In the rows, 128 means zero.
Known rows, with every step that occurs
Z, L, F: [120 110 135 172 117  79 187 100 106 105 101 117  86 139  93 163 125 146
 114 118 141 141 124 137 106 110 138 124 161 101 151 129]
F, E, R, D: [ 99 105 107 138 157 150 180 108  90 154  93 183  83  97 126 185  88  91
  79 154  87 122 133 106 145 122 147 175  99 133 104 147]
C, M: [110 170 133 150 114 153  91  98 133 106 119 153 126 118 104 132 129 102
 138 100 113 150 165 133  97 131 124 148 146 164 129 106]
F, E, R, L, C, M: [106 192 140 191 117 175 121 105 100 123 117 189  66 118  98 129  88 116
 160 110  74 160 183 135  69  99 151 163 103 175 142 114]
R, E: [113 152 123 143 121 134 165 148 143 125  86 125  98 126 157 132  99 110
 140 145 126 107 148 155 135  96 120 126 113 127 161 159]
B, R, L, Z: [141 135 103 122 131 100 121 107 103  85  96 128  79 150 134  99 136 172
 146  83 103 105 129 124 115  96 128 123 169 107 139 149]
B, R, E, F: [117 158 165 134 111 108 187 131 113 134  94 117 128 168 129 163 116 140
 144 113 131  99 125 191 170 121 125 133 127 130 112 142]
L, F: [120 114 166 165 114 108 160 109 110  99 106 124  94 138 116 155 111 142
 140 121 136 146 125 148 130  98 138 111 146 136 117 117]
C, L, V, B, R, E: [132 159  90 142  86 130 154 153 143 134 118 172 111 109 161 125 116 176
 131 132  84  81 175 160 154 104 102 139 103 138 136 143]
V, B, R: [140 125  93 121 103 104 114 138 137 137 164 158 158 122 144 116 165 213
 117  86  87  93 135 141 152 151  76 145 129 155  87 120]
F, E: [111  97  97 146 112 123 161 112 121 103 153 174 118  89 118 120 133 117
 145 137  90 114 126 121 123 134 151 163 106 118 135 106]
E, R: [130 119 132 127 157 154 149  99 105 149  93 122  70 107 133 146 122 107
 137 148  71 137 156 120 115  99 143 165 107 154 119 160]
M, C, L, Z, D: [109  95 122 110 117  89 117 134 107  91  76  94 130 131 153 123 148 177
 153 115  93 160 147 133 106 101 155 121 210  85 152 147]
V, L, F, E, R, D, Z: [ 98  75 108 133 103 133 209 128  81 112  90 139 128 125 163 182  88 105
  94 196  78 118 139 122 150  94 133 121 126 108  76 152]
V, L: [154 129 128 142 134 138 112 158 126 120  93 156 136 113 124 106 122 152
 108 136 107 150 113  93 112  90 168 132 106 129 125  99]
R, L, F, E: [109 101 112 183 108 121 179 104 104  84 119 177  71  98 125 135 106 145
 153 128  86 129 124 134 117  93 166 146 114 124 144  98]
M, C, L, V, B, R: [146 143  86 122  75 118  97 138 136 150 178 189 156 116 136 121 154 229
 112 109  73  95 169 143 143 152 115 139 114 162  72 112]
C, L, F, E, R, D: [ 88  97 117 154 139 156 190  96  94 140  77 196  64  95 120 180  77 100
  83 161  82 126 145 113 157 107 152 173 107 123 113 136]
E, R, D, Z, L, C: [114 133 129 159 113 110 216 143  80 168 135 139 104 155  95 165  95 122
 105 166 118 124 155 126  92 127 132 134 112  99 131 172]
M, C, L, V, B, R, D: [113 136  91 124 102 131 119 145 121 168 139 211 148 125 133 165 105 185
  48 126 107 102 149 127 171 159 121 138 116 144  65 125]
M, C, L, F, E, R, B: [ 68  94 129 143  99 167 122 111 126 167 122 144  84  62 110 133  85 144
 135 157  60 168 172 129 140  61 108 182 123 114 109 123]
C, L, F, E, R: [106  88 123 160 126 152 189  72  97 113  91 169  41  76 117 141 112 112
 157 159  40 136 165 123 125  83 164 186 104 134 135 130]
R, L: [129 153 102 153 141 158 113 135 116 124  88 141  81 132 162 119  96 162
 128 121 104 134 127 129 119  87 146 112 120 127 159 128]
B, R, E: [127 157 113 131 104 107 157 145 137 114 115 127 114 132 160 129 114 147
 135 129 114  97 154 173 133 125  92 135 118 130 139 163]
R, D, Z, L, V, B: [140 130  55 139 112 133 158 155 113 183 139 185 139 107 129 173 135 162
  78 136  86  91 142  92 149 110 136 122 106 134  98 124]
L, F, E, R, B: [ 91  92 127 144 123 160 133 112 108 167 127 132  86  63 113 148  93 126
 141 147  65 163 151 123 139  59  93 183 115 115 104 128]
D, Z, L, C, M: [105 177 135 171  94 130 142 115 109 121 138 152 119 142  82 139 115 109
 133 122 116 148 179 137  67 134 121 139 140 136 138 128]
D, Z: [112  95 110 107  84 122 168 137 112 106 133  93 169 150 172 141 124 116
 130 179 112 109 141 142 142 119 103  94 147 100  99 152]
D, Z, L, F, E, R, B: [ 84  80 103 142 109 142 161 111 103 161 126 116  95  69 114 156 100 122
 129 163  60 155 154 125 129  62  82 178 131  89 111 142]
M, C, L, F, E: [ 80  85 123 170  75 122 171  96 129  85 129 194  91  91 107 120 107 149
 149 145  90 131 149 140 131 111 173 153 124 114 137  89]
F, E, R, D, Z, L, V: [168 134  58 138 113 116 193 115  63 148 147 167 109 111 114 205 122 104
  86 187  78 110 161 106  92 132 174 138  98  98 101 150]
B, R, D, Z, L, V, G: [183 152  85 152  95 101 125  83  79 168 132 166 141 140 124 168 108 139
  48 144 185 128 158 140  89 172 114 122 124 100 110 174]
M, C, L, Z: [ 87 110 129 109  91 115 117 100 146  95  91 146  95 134 104  80 125 156
 143 119 118 115 160 116 137 103 159 132 180  90 144 134]
D, Z, L, V, B, R, E: [134 150  72 135  86 102 178 155 129 132 125 142 128 124 166 147 129 165
 117 139  87  74 169 161 137 115  93 127 112 125 127 167]

Rows
[173 161 101 140  94 161 122 119 105 137 146 194 112 103 115 142 114 139
 124 173  94 125 177 122 126 115 175 126  97 115 118 103]  C, L, V
[184 165  97 177 118 155 102  72  77 168 103 190  78 111 137 142  86 135
  97 139 145 149 163 131  82 118 158 137  86 138 132 158]  F, E, R, L, V, G
[126 193 163 180 109 160 101 133 115 122 124 182 117 128  81 118 101 122
 142 109 111 168 170 122  72 109 150 145 113 173 127  97]  V, L, C, M
[179 150  70 132 104 107 166 128  78 141 160 141 136 130 114 183 138 123
  97 175 105 111 158 117  87 135 162 111 112  95 108 143]  D, Z, L, V
[188 165  78 141 125 111 146 124  84 152 155 158 116 119  96 177 138 128
  96 151 112 122 151 110  80 141 176 130 103 110 121 132]  Z, L, V
[ 97  95 102 108  96 125 183 145 101 122 117 118 168 151 172 173  99 104
  84 185 124 105 131 134 162 127 102  95 145  96  82 159]  R, D, Z
[112 106 119 116 107 118 137  93 134  86  87 148  88 124 102  81 135 139
 149 119 111 109 149 108 147  90 137 135 179  75 161 128]  C, L, Z
[ 98  85  57 132 114  95 222 113  95 128 112 129 120 123 122 174 126 104
  71 173  95 100 137 113 109 138 123 149 145  60 143 169]  F, E, R, D, Z, L
[122 135 146 182 123 126 152 114 102  97  78 132  59 142 138 151  90 165
 142 117 121 150 125 148 123  68 152 101 141 136 140 118]  R, L, F
[101 114 128 124 134 167 107 126 118 188 123 109 102  78 121 142  98 125
 127 145  78 164 152 122 140  68  77 171 123 119 106 142]  E, R, B
[138 110 106 121 152  92 122 142  81  90  64  79 110 140 173 138 147 172
 157  99  88 159 119 125  93  83 149 112 200  95 160 154]  R, L, Z, D
[138  98 121 110 148  75 128 137  87  94  87  72 132 136 155 141 162 156
 156 101 101 155 120 126  99 102 143 117 204  97 143 155]  L, Z, D
[114 204 135 184 102 161  98 128 117 131 133 190 100 133 106 120 105 159
 147  84  91 146 177 144  87 113 119 142 119 183 129 107]  V, B, R, L, C, M
[121 138 129 158  99  98 201 149  93 152 156 128 123 161  94 142 108 137
 123 157 130 124 149 132  86 132 124 117 118  91 142 158]  D, Z, L, C
[139 110  93 122 144  86 117 149  87  97  80  94 120 133 177 133 160 206
 153  80  73 144 122 130 106  87 131 119 199 109 144 153]  V, B, R, L, Z, D
[ 89  91 130 156 113 149 175  76 108 119  93 168  47  82 118 140 106 123
 153 158  45 141 172 131 116  90 179 183 105 148 123 135]  M, C, L, F, E, R
[100  95 125 149 124 163 127 123 109 163 116 139  88  59 108 139  91 133
 135 151  57 171 146 112 131  47 104 182 110 116 103 117]  V, L, F, E, R, B
[116 103  76 111  69 127 173 144 101 131 140 159 176 139 173 169 111 152
  78 186  90  85 155 137 177 130  95 104 135 100  63 143]  C, L, V, B, R, D, Z
[127 141  87 140  90 164 106 149 146 180 137 207 130  92 128 128 125 191
 113 133  74 108 171 106 162  97 160 126  98 162 104  96]  M, C, L, V, B
[138 109 110 123 162  99 130 132  74 100  54  78  89 131 173 142 144 164
 161 105  69 162 129 122  89  73 157 124 193 103 155 167]  E, R, L, Z, D
[124  92 128 162 140 146 182  88  90 115  88 163  51  79 115 147 113 114
 149 152  41 142 147 111 108  77 177 184  92 149 118 127]  V, L, F, E, R
[155 153  74 153 135 174 117 148 110 185 117 191  90  93 151 147 122 178
 121 119  52 110 152  98 144  70 158 130  79 177 107 116]  E, R, L, V, B
[117 162  95 136  76 127 139 156 152 143 120 172 115 115 160 124 110 188
 126 134  88  89 183 167 150 111 116 135 103 149 123 145]  M, C, L, V, B, R, E
[108  96  97 102  85 110 176 140  98 114 138 121 181 157 175 173 111 131
  83 174 116  94 135 147 160 147  81 102 149  98  65 161]  B, R, D, Z
[ 73 121 129 126  66 154 101 121 172 132 109 169 120 118 124  87 100 171
 118 159 117 137 182 142 144 124 160 131 141 110 147 111]  M, C, L
[162 131  62 118  87  94 137 140 110 142 183 159 165 124 140 143 167 209
 103 113  75  81 152 136 135 154  91 130 124 139  75 132]  D, Z, L, V, B, R
[125  92 115 116 128  92 128 129  97  86  75  94 124 124 153 122 154 166
 156 117  91 153 137 128 113  94 143 125 211  76 163 145]  C, L, Z, D
[154 158  72 154 124 164 111 159 119 180 130 194 109 101 146 139 124 188
 118 114  72 108 145 100 148  79 156 115  87 170 109 104]  R, L, V, B
[125 118 100 133 150 129 148  90  95  94  67 140  38 122 129 109 124 133
 160 105  69 113 136 101 111  62 166 147 147 113 154 152]  F, E, R, L, Z
[118  97 110 139 143 152 173  88  99 131 112 156  65  81 125 141 127 101
 150 153  44 127 153 115 112 105 159 192  92 144 124 144]  F, E, R
[106 155 170 140 123 126 195 133 119 142  74 115 115 165 124 167 104 114
 145 124 140 110 121 176 172 100 144 128 121 127 130 139]  R, E, F
[190 166 119 157 110 133  90  85  92 171 127 168 125 129 122 143 103 131
  90 132 188 149 155 136  94 147 136 120 106 131 117 153]  L, V, G
[110 124 118 164 109 108 226 138  76 161 144 156 100 145  93 163  95 120
 110 170 104 119 154 123  90 129 137 144 102  95 135 165]  F, E, R, D, Z, L, C
[135 132  93 124 131 105 118 116 113  97  94 140  83 142 138  98 141 190
 144  74  92  98 126 114 130  86 124 124 165 115 136 142]  V, B, R, L, Z
[105  98 119 157 155 146 183 113  83 141  75 192  74  98 119 186  79 102
  77 154  84 135 127 100 141 101 166 171  97 138  98 135]  V, L, F, E, R, D
[109  97  97 183 100 116 174 108 108  90 133 192  83  94 131 130 119 178
 149 111  67 116 127 137 129  98 148 151 112 134 129  93]  V, B, R, L, F, E
[110 100  62 123 102  74 199 126 103 125 127 115 153 148 127 170 136 132
  59 155 123  98 131 127 115 161  96 127 163  58 129 170]  B, R, D, Z, L
[ 74  97 121 148 128 152 174 102 103 148  81 196  71 100 121 181  72 112
  76 161  87 131 153 119 151 114 167 170 110 135 102 140]  M, C, L, F, E, R, D
[110  76 106 154 125 123 215  76  83 113 100 140  56  92 123 163 122 103
 143 164  44 125 156 124 105  92 156 175 113 123 125 152]  D, Z, L, F, E, R
[133  98  97 128 156  98 142 126  71  90  63  94  85 117 170 141 147 161
 167 106  57 157 128 121  87  77 163 136 184 101 159 160]  F, E, R, L, Z, D
[111  95 125 163  98  76 209 106 100  92 101 100 104 148 113 170 124 137
 115 142 133 130 131 146 114 104 127 108 170  87 135 142]  D, Z, L, F
[ 98  95 105 157 154 129 203  98  83 148  83 180  66 103 110 199  90  96
  69 149  91 124 132 105 134 120 154 175 114 120 115 149]  Z, L, F, E, R, D
[127 161 141 184 132 162 166 140  80 158 122 173  45 131 118 129  71 151
 158 142  80 145 154 129  89  85 164 143  70 147 145 144]  F, E, R, L, C
[139 174 134 177 110 139 138 165  97 160 149 175  91 153 126 113  92 205
 144 110 102 128 146 142 108 106 125 119  89 153 127 131]  V, B, R, L, C
